What can hang from each mark:
Z851: Z110 Z708
Z820: Z187
Z321: Z110 Z708
Z110: Z851
Z120: Z187
Z929: Z187
Z708: Z820 Z851 Z929
Z187: Z929
Z27: Z110

Each row was made from one small tree. The marks that hang from a mark follow it in brackets, in the order of their numbers. Every link used is in the known rows. Write each row's tree.
Known rows:
Z929{Z187}: [ 13.0,  28.5, -12.1, -16.4,  17.0, -18.7,  16.0,   1.6,  23.5,  -8.1,
  33.4,   3.8, -17.6,  18.4,   1.9,  12.4,  10.6]
Z187{Z929}: [ -0.9,  17.4, -13.7, -12.0,  -8.8,  -8.8,  23.9,  -5.5,  -2.2,  -3.5,
  17.0,  -7.4, -22.6,  13.0,   3.8,   8.6,  -5.9]
Z27{Z110{Z851{Z708{Z820 Z929{Z187}}}}}: [  5.2,  -9.9,   3.2,  14.3,  14.7,   5.3,  -3.0,  14.8,   1.8,  -6.7,
 -10.2,  -1.3,  12.0,  -1.0, -19.3,  -5.4,  24.8]
Z110{Z851{Z708{Z820}}}: [ -9.3,  11.1,  -6.2,  10.3,  14.5,  11.1,  -6.0,   7.0,  -4.7,  16.1,
   5.9,  -5.7,   4.2, -17.1, -10.1,  -6.5,   4.0]
Z110{Z851{Z708{Z820{Z187}}}}: [-10.6,  11.1,  -5.0,  13.5,   7.4,  15.4, -19.5,   3.8,  -3.4,  16.5,
  -9.8,  -3.4,   2.5,  -8.5,  -1.5, -17.8,   9.4]
Z110{Z851{Z708}}: [  4.2,  25.4, -10.3,   7.7,  15.8,  14.2,  -2.4,   9.3,  -4.4,   2.4,
   6.5, -13.3,  -4.8,  -1.5,  -6.3,  -1.4,   1.9]
Z321{Z110{Z851} Z708{Z820 Z929{Z187}}}: [  6.4, -13.1,   7.8, -32.0,  31.5, -22.7, -18.3,  -5.0,   7.8,  16.5,
 -22.2,  31.2,  11.6, -12.0,  14.5,  -8.2, -10.2]
Z110{Z851}: [  1.9,  25.7,  -7.3,  -8.1,  21.4,   0.2,   2.6,   9.7,   0.4,  18.9,
  10.5,  -9.3, -12.6,   9.4, -12.3,   5.6,  -2.0]
Z820{Z187{Z929}}: [ -1.3,  20.1, -11.6,  -7.6, -18.8,  -4.0,   4.5,  -9.7,  -0.2,  -2.3,
  -3.5,  -3.4, -23.9,  26.2,  18.1,  -6.4,   1.1]
Z708{Z820{Z187} Z851{Z110} Z929}: [-25.4, -21.0,  23.1, -14.1, -13.5, -26.0,  -4.5,  -6.6,  -6.1,  11.4,
  -2.5,   2.8,  10.2,   6.4,  -0.5,  -5.6, -26.8]
Z27{Z110{Z851{Z708{Z929{Z187}}}}}: [ 16.8,   5.0,  -1.6,  11.9,  15.1,   5.5,   0.7,  16.4,   3.3, -19.4,
 -10.9,  -8.8,   4.2,  12.5, -14.8,  -1.8,  21.7]
Z321{Z110}: [ 22.8,  12.4, -10.7, -20.8,  -5.5,  -3.9,  10.4,  -7.2,  15.6,   1.5,
  10.6,   3.0, -18.5,   5.1,   6.2,  32.7,  14.0]
Z110{Z851{Z708{Z820 Z929}}}: [-21.7,  -3.3,   3.6,  14.1,  10.7,   1.2,  -9.4,  11.4, -13.5,   7.8,
  -2.2,  -3.7,  12.6, -19.4, -13.8, -12.1, -14.9]
Z120{Z187{Z929}}: [  0.5,  21.1, -32.7,  -3.6,  -8.4,   0.2,  17.1,  10.5,   9.6, -17.9,
  32.3, -16.3, -22.9,   7.7,  23.8,   8.1,  -2.8]
Z27{Z110{Z851{Z708{Z820{Z187}}}}}: [  7.9,  -0.5,  -2.5,  18.4,  -0.6,  23.1, -11.1,   5.2,   3.4,   7.6,
 -25.6,  -8.1,  -0.5,   6.0,  -6.8,  -5.1,  41.2]
Z27{Z110{Z851{Z708{Z929}}}}: [  8.9,  -0.8,   1.3,  15.8,   2.1,  10.8,   2.3,  16.6,  -5.3, -11.6,
 -18.5, -17.0,   0.4,  10.4, -14.7,   6.9,  13.9]
Z27{Z110{Z851{Z708{Z820 Z929}}}}: [ -4.7, -14.2,   5.0,  18.3,   1.8,  10.5,   0.4,  14.4,  -6.1,   0.4,
 -17.3,  -9.5,   8.3,  -3.1, -18.3,   2.1,  18.6]
Z851{Z110 Z708{Z820{Z187} Z929}}: [-12.8, -27.9,  16.2,  25.7, -20.8,   0.4,  -6.3,   1.2, -10.9, -18.5,
  -3.9,  12.7,  14.0,  -2.2,  -0.8, -10.9, -27.3]

Which tree is each row?
[-13.4, -29.3,  15.6,  21.7, -13.1,  -3.3,  10.0,   4.6, -12.2, -20.3,
  14.4,   9.5,  14.6, -13.6, -12.5,   2.2, -31.8] => Z851{Z110 Z708{Z820 Z929}}
[ -9.0,  -2.8,  15.6, -21.3,  -4.0, -26.9,  17.4,   0.4,  -5.6,  -5.1,
  17.5, -11.7,   0.5,  14.9,  -6.1,  16.3, -35.7] => Z708{Z851{Z110} Z929}
[  2.7,  -1.2,  -6.5,  17.4,  -6.4,  25.8,  -7.2,   0.4,  -8.0,   3.0,
 -29.8,  -7.6,   0.3,   4.7,  -6.0, -15.3,  35.2] => Z27{Z110{Z851{Z708{Z820{Z187{Z929}}}}}}
[ 24.1,  15.3,  -8.5, -59.1,   3.5, -20.8,   7.2, -23.7,  22.6,  13.9,
  -6.7,  -1.6, -14.9,   8.0,  42.1,  27.1,   7.0] => Z321{Z110 Z708{Z851}}
[-24.3, -14.1,   2.8,  13.3, -13.7, -11.3,   6.4,   3.7,  -3.2,  -8.8,
  11.0,  -0.1,   6.0, -15.6,   1.4,   4.6, -12.7] => Z851{Z708{Z820 Z929}}
[  1.5, -13.5,  10.0,  18.0, -12.9,  -1.5,  13.4,   6.4, -10.8, -34.7,
  14.3,   0.4,   3.7,   4.3,  -7.1,   8.7, -34.7] => Z851{Z110 Z708{Z929}}
[ -0.1, -11.9,   5.0,  21.4, -14.4,  12.3,  -2.0,  -4.5,  -2.0, -11.1,
   4.9,  11.0,   3.7,  -2.3,   1.8,  -4.5,  -5.8] => Z851{Z110 Z708{Z820{Z187}}}
[ 10.6,  -5.3,   7.7,  15.1,   2.3,  -8.5,  10.9,   6.6,  -2.7, -43.5,
  21.7,   8.9,   7.4,   6.9,  -7.7,   0.2, -29.1] => Z851{Z110 Z708{Z929{Z187}}}
[-10.1,  -4.0,   9.9, -18.9,  -5.8, -11.6,   0.1, -12.4,   4.6,  20.7,
   5.9,   0.5,   0.7,   7.2,   3.6,   1.6,  -1.3] => Z708{Z820{Z187} Z851{Z110}}
[ -1.3, -13.6,   0.3,  19.6, -19.8,  15.1,   1.7, -10.3, -11.6, -16.3,
   2.1,  12.1,   1.9,  -2.7,   1.5, -15.4,  -9.3] => Z851{Z110 Z708{Z820{Z187{Z929}}}}
[ -4.1, -22.3,  12.5,  17.0,   3.0, -10.4,   6.6,   5.5,  -4.8, -29.1,
  21.3,  18.2,  17.0,  -9.6, -13.1,  -5.8, -24.8] => Z851{Z110 Z708{Z820 Z929{Z187}}}
[-11.0,  10.9,  -8.9,  12.9,   2.4,  16.4, -15.8,  -3.3, -13.0,  10.8,
 -14.8,  -2.4,   2.1, -10.0,  -0.6, -28.9,   3.9] => Z110{Z851{Z708{Z820{Z187{Z929}}}}}
[-12.7,  -6.0,   5.3, -19.1, -11.7,  -8.7,   3.7, -17.8,  -6.0,  15.5,
   4.0,  -0.3,  -0.7,   5.1,   3.8, -10.3,  -7.9] => Z708{Z820{Z187{Z929}} Z851{Z110}}
[  7.7,  -2.9,  -2.5,  14.3,   6.7,  18.8,   2.9,  10.2,   1.5,   7.2,
 -11.2, -10.4,   1.9,  -2.7, -14.6,   6.8,  37.3] => Z27{Z110{Z851{Z708{Z820}}}}
[-18.8,  10.7,  -0.2, -26.1,  -8.3, -17.8,  -3.5, -12.5,  13.7,  30.7,
   4.0,  -7.9,  -7.5,   5.1,  15.8,   1.7,  14.0] => Z708{Z820{Z187} Z851}
[  1.2, -13.7,   4.7,  18.1,  -7.1,   8.7,  13.7,  -0.5,  -3.8, -11.3,
  23.6,   8.2,   5.5, -13.7,  -8.9,   8.2, -12.3] => Z851{Z110 Z708{Z820}}
[  9.5,   0.0,  -1.3, -51.4,  -5.3, -19.3, -11.8, -29.1,  23.2,  29.7,
 -24.2,  10.8,  -4.8,   1.4,  47.6,   6.8,  12.4] => Z321{Z110 Z708{Z820{Z187} Z851}}
[ 13.4,   4.7,  -8.5,  -2.0,  10.1,  17.9, -12.1,  -2.6,   1.1,  14.6,
  -4.1,   4.3,   4.1, -23.3,  -8.1,   4.8,  15.7] => Z321{Z110{Z851{Z708{Z820}}}}
[ 27.7,  13.1,  -6.3, -35.1,  21.5,  -2.8,  -7.9,  -8.7,  11.3,  17.3,
 -19.3,  10.4,  -9.6,   5.0,  22.5,  11.2,  -1.3] => Z321{Z110{Z851} Z708}
[  2.3,  -7.1,   1.4,   5.3,  -2.6,  10.2, -29.2,  -2.5,  -5.6,   8.6,
 -27.5,   6.6,   9.2, -13.9,   1.1, -10.4,   4.5] => Z321{Z110{Z851{Z708{Z820{Z187} Z929}}}}
